Each row comes from the steps of one walk. Every step used is in the known rows, and no mark comes twice. Write the walk behind each row, first mark first.
Known rows:
lolo, numek, beli, nuze, nosam: [  4  -1 -21 -37   8   3  13   5  -8  27  -6  41  56  -4 -30   3 -31 -13
  21  53  17 -29 -32   4  39   8  -5]
numek, lolo, bavuz, beli, nuze: [-13  31 -34 -16  12   9  15   4  27  32  -4  27 -16 -16 -35   3 -10 -18
  -7  65  15 -26  -9 -24  63  25 -16]
bavuz, beli, zere, lolo, numek: [-19  15 -37   8  11  19   7   3   2  23   9  51 -24 -13 -23   8 -10 -20
  -2  48  24 -37 -11   1  62  22 -20]
zere, beli: [  2  -8 -21   3  13   1  12  10  -9  12  -5  27  25 -17 -25   8   6  11
   0  57   4  -1 -16  16  14 -11  -4]
zere, lolo, bavuz, beli, nuze, nosam: [-23   9 -37 -19   6  24   7   0 -19  35   8  68 -29  20 -21   7  -5 -12
  13  56  21 -39 -24  -7  95  21 -18]
nuze, lolo, numek, beli: [  7  -3 -32 -14  21 -15  10   9   7  12   5  33  43 -14 -10  -3 -29 -16
   5  54  17  -5 -31  24  35  12 -17]
bavuz, lolo, numek: [ 15  27 -37 -17   4  31   7  12   3   7   7  23  30 -32 -24  10 -17 -17
  -4  54  23  -9 -11   4   3  19 -20]
vudu, numek, beli: [  0 -22  -9  23  11 -28   8  10  -8  13   0  19  40 -15 -12  13 -20  -4
  -9  45  23   9   6  13  -1  11  -5]
nosam, nuze, lolo: [-10  -9 -25   6   8  19  24   0  -3  19  12  50  -8  -4 -15  -1 -27   4
   5  -3   6   0 -42  12  52   7 -36]
beli, bavuz: [ 18   4 -20  -1  19  12  17   4  -6  14   9  14   9 -18  -2   2 -20  -4
   4   1  14   0  -9  16  48   9 -13]
vudu, numek, lolo, bavuz: [  1  36 -23  -4  11  -6   4   9  25  19   5  13  19 -30 -37  10 -18 -19
 -18  78  20  -4  -8  -9  25  28 -10]
vudu, numek, beli, zere, lolo, bavuz: [-22   4 -15  29  12 -16   7   3  -3  24   0  42  24   0 -21  16 -12 -12
  -6  57  30 -16   6  -1  56  19 -13]
vudu, numek, lolo: [  0  23 -11  17   9  -2   9   6  11  17   5  11 -11 -39 -33  20 -19 -12
 -12  64  21  -3 -14   1  16  24 -12]
lolo, nuze, nosam: [  7  37 -28 -40   7  -8  11   5 -16  14  15  37  12   5 -25   5 -28  -9
  14  41  -4   5 -28  17  43   6  -8]
beli, zere: [ -8  16 -18  -7   9  12  23  -3   2  15  -4  23   3 -12 -19  18  -9   0
   7   9   8  -1 -23  -1  32   0 -11]
zere, beli, bavuz: [ 14 -16 -21  10  20  10  15   9 -15  15   2  23  23 -21 -17   1  -2   5
   1  35  12  -6  -5  26  51   1  -4]
bavuz, beli: [ -5  -7 -30  -1  10   0  12   9  -2  14   4  29  -6 -13  -7   3  -6  -6
  -5  28  11   1  -4   4  21   8 -12]
bavuz, lolo, numek, beli, nuze: [  4   8 -26  -7   4  18  15   9  -1  20  -5  28  40 -20 -28  12 -22 -14
   4  56  30 -23  -3  -3  18  17 -19]
bavuz, beli, nuze, lolo: [-21 -12 -34  -4   9  14  20  -3 -10  24  10  48 -51   5 -12  15  -2  -8
   8  27  15 -13 -29  12  79  23 -20]
zere, lolo: [ -3  15 -21  20  16   9   8   2 -11  17   9  36 -23 -10  -6  13  -9   6
   5  34  14 -10 -24  10  35  -1 -25]
bavuz, beli, zere, lolo: [-26   3 -26  27  10  14  15  -3 -12  22   5  50 -53  -5 -12  16   0  -5
   1  25  20 -23 -11  -1  67  13 -22]
numek, lolo, bavuz, beli, nuze, nosam: [-14  27 -33 -38   6  18  14   1   9  35  -3  44 -14  -7 -40   3 -17 -22
   6  70  16 -33 -28 -22  81  29 -11]
lolo, numek, vudu: [  6  24 -34   2  18 -12   5  11  28  19  -2  24  32 -18 -32   4 -40 -10
   1  50   0 -16 -11  -7  14  17 -10]
lolo, bavuz, beli, nuze, nosam: [-13   3 -38 -44   3  17  12   3  -9  30   2  51   9  15 -25   3  -8 -16
  10  46  12 -23 -19 -10  70  19  -6]
numek, beli, zere: [ -8  -4 -10   6  14 -13  24   0   0  17 -13  23  30 -12 -13  11 -17   0
   7  14  11   1 -12  -1  26  -4  -9]
vudu, numek: [ -1  -1 -16   9   5  -2   7   8  -7  12   9  19   8 -16 -18  20 -12  -5
  -8  39  19   8  -4  12   4  16  -8]
beli, nuze, nosam: [ -5   6 -17 -30   2  25  20  -4 -20  25  -1  39  -4   4 -25  19 -15   1
  24  24   9 -17 -42   2  49   3  -8]
nuze, nosam: [  5   7 -21 -30   7  12  13   2 -18  14   3  35  16  -7 -16   9 -19  -1
  15  27   7  -1 -41   8  28   0  -8]
numek, vudu: [ -1  13 -22  19  17 -15  12   6  14  19  -6  24   1 -11 -20  12 -31   4
   4  27  -4  -2 -10  -8  21   8 -12]
beli, nuze: [ -4  11 -18  -8   8  16  20  -1  -3  23  -2  24  -7  -3 -19  17  -8   5
  11  19   9 -10 -23   0  29   1 -13]
vudu, numek, lolo, bavuz, beli, zere: [-23  24 -28   4   6   0  11   5  24  25   0  27  -9 -25 -43  14 -10 -31
 -22  71  26 -17   6 -19  59  43  -7]

Which walk is each row?
[ 17   4 -36  26  15  19   6  18   3  17  -1  32  27 -36 -42   6 -26 -13
  -4  71  18 -30  15   7  57  32 -10] => zere, beli, bavuz, lolo, numek, vudu
[  8  42 -32 -33  -2  17  12   7 -26   8  16  41   2  -6 -28  14 -24 -13
   9  49   9   5 -19  12  43  19 -17] => bavuz, lolo, nuze, nosam
[  8  29 -37   9   9  12   5  14  18  14  -1  28  18 -28 -35  13 -36 -15
  -3  58  13 -17  -1 -12  15  30 -18] => bavuz, lolo, numek, vudu
[ -2   7 -42 -21  13  -4   7  12  11  16   4  29  24  -3 -11  -7  -6 -14
 -12  44  10   1   3  -5  31  12 -11] => lolo, bavuz, beli
[ -2 -17 -30   1  14  -2  19   9  10  20   7  50  55 -12 -20 -15 -45 -10
   2  25  13 -13 -32  15  42  11 -33] => nosam, nuze, lolo, numek, beli
[ 26  -5 -24  -8  25  -9  10  13   6  16   4  13  68 -26  -7 -14 -37 -17
   1  30  22 -12   1  19  38  13 -10] => lolo, numek, beli, bavuz
[-12   0 -37 -20  14  13  15   2  -2  24  -1  50  12  11 -33  11  11   0
   8  74   8 -16 -34  15  83   8 -10] => zere, beli, nuze, lolo, bavuz
[-22  12 -38   4  12  15   7   3  -3  32   7  52 -34  12 -16   6   1  -8
  -1  52  20 -32  -4  -9  75  18 -23] => zere, lolo, bavuz, beli, nuze
[  7  18 -40 -27  16  10   8   6   8  11  15  33  15 -15 -17   4 -21 -16
   6  50  13  -6 -41  23  42  17 -18] => nuze, lolo, numek
[-16  21 -17  21  12  18  17  -6  -9  20   3  40 -35  -8 -15  22  -5   3
  10  20  15 -18 -28   2  56   2 -22] => beli, zere, lolo
[ 20   9 -24   9  10  37  17   6 -15   9  11  18  -4 -29  -5  11 -16  -9
   0   9  27   0   0  11  46  21 -22] => beli, bavuz, lolo
[-18  -2 -26  -1   7   8  21   1   0  18  -2  33 -18 -11 -16  12  -3  -9
  -2  15  12  -7  -7  -3  43  11 -10] => bavuz, beli, zere
[ 16  16 -30 -16   5  24  13  11 -41  11  17  46  12 -13 -35   7 -14 -12
   8  63  14  -8  -3  30  86  21  -8] => zere, beli, bavuz, lolo, nuze, nosam
[  7  61 -23 -33  11  -8  12   3   2  18  12  29  -7 -18 -40   5 -36 -15
  10  66  -1  -5 -37   5  54  16 -12] => numek, lolo, nuze, nosam
[-26  28 -32  -7   5   4  12  -2 -28  24  18  69 -55  14 -26  13 -16 -16
  12  43   9 -24 -18   9 102  21 -16] => bavuz, beli, zere, lolo, nuze, nosam
[ 14 -24 -11  37   7   5  12  11 -23  10   9  18  22 -31  -7  16 -25 -16
 -11  30  43   3  27  17  38  34 -13] => vudu, numek, beli, bavuz, lolo
[ -2  42 -27 -14  11  -1   4   3 -27  18  22  54 -23   9 -21   9 -24  -4
  17  51   4 -10 -32  19  69   8 -19] => zere, lolo, nuze, nosam
[ 20  15 -22 -13   9   1  15   9 -33  12  15  36  27 -10 -13   0 -40 -19
  11  33  20   1   3  21  75  26 -15] => numek, beli, bavuz, lolo, nuze, nosam
[  4   6 -25  14  22 -11   2  11   2  18   4  35  35 -17 -10  -2 -26  -7
   3  63  22 -22 -13  12  24   3 -21] => zere, lolo, numek, beli
[-10 -21  -5  20   5 -15  15   4 -10  25  -3  23  21  -4 -21  23 -16  -2
   0  41  24  -6   5   6  20  15  -6] => vudu, numek, beli, nuze
[-16  14 -21  12  19  -9  13   0   2  24  -7  42  26   2 -12   4 -12  -4
   4  39  18 -16 -12  -7  62   2 -19] => numek, beli, zere, lolo, bavuz
[ 11 -24 -28   8  20   7  21   8   4  22  14  45  49 -17 -12 -22 -53 -16
   4   5  21 -19 -20  25  79  22 -33] => nosam, nuze, lolo, numek, beli, bavuz
[ -8   4 -37 -15  10  16  19   4  11  21  11  51  24   5 -19 -10 -26  -4
   0  13   5  -1 -36   4  62  10 -35] => nosam, nuze, lolo, bavuz
[  4  27 -33   1  17  14   0   9   2  17  13  36   5 -18 -17   5 -18  -8
   2  56  19 -24 -24  12  28   8 -23] => zere, lolo, numek
[ -8  -8 -18   1   8  14  19   4 -12  24  -9  33   7  -6 -35  17  10  13
   8  54   7 -17 -19  10  33  -7  -5] => zere, beli, nuze
[ 24   2 -35  -1  11  38   8  18 -12  10   8  27  40 -40 -32   2  -8 -15
  -6  66  29 -22   4  23  47  22 -11] => zere, beli, bavuz, lolo, numek
[ 15  -9 -24  18  10  34  16  11 -25   9   4  27   9 -33 -20  10   2  -1
  -3  44  25  -7   4  21  52  13 -13] => zere, beli, bavuz, lolo
[ -1   3 -37 -13   9  24  18   6  10  19  16  49  24 -13 -27  -8 -37 -11
   2  21  10 -14 -43  15  46  15 -35] => nosam, nuze, lolo, numek
[-32  -8 -42  -7   5  22  26  -1  11  26   8  66  -4   9 -25  -7 -18 -15
  -5   6   9 -14 -22  -7  94  25 -32] => nosam, nuze, lolo, bavuz, beli, zere
[-10   5 -26  -9  11  18  22  -6  -8  21   7  38 -34   4 -15  21  -8   0
  16  24  11  -8 -44  14  66  12 -20] => beli, nuze, lolo
[-15 -14 -25   0  11  16  20  -1 -16  22   0  47 -19   1 -30  21  10   8
  13  57   9 -16 -41  24  71   4 -11] => zere, beli, nuze, lolo
[-26  17 -38  35  15   0   5   5  16  30   1  56 -34 -10 -34  11 -28 -18
  -1  53  13 -46  -1 -14  72  32 -18] => bavuz, beli, zere, lolo, numek, vudu
[ -9  19 -37 -30  13  15  17  -2   6  23   6  39  -4  14 -18  11  -6  -8
  10  39  10  -9 -39   6  77  17 -19] => beli, nuze, lolo, bavuz
[  7  49 -29 -20  18   0  10   7  31  19  -2  13  23 -28 -29  -1 -19 -12
  -7  62   8  -4 -23 -15  32  10 -17] => numek, lolo, bavuz
[ -2  18 -37 -28  12  21  15   0   5  22  11  39  -2  -3 -27  14 -17 -14
  14  46  16 -23 -45  16  60  20 -19] => beli, nuze, lolo, numek
[-16  35 -29  29  18   4   7   1  18  28  -2  46 -17 -11 -36  17 -33  -9
   8  47   9 -40 -17 -12  62  21 -19] => beli, zere, lolo, numek, vudu
[  1   6 -20 -12  14  -9  17   6  14  17  -9  24  62 -19 -24   3 -26 -14
   4  37  16 -14 -12   1  21   4  -8] => lolo, numek, beli, zere
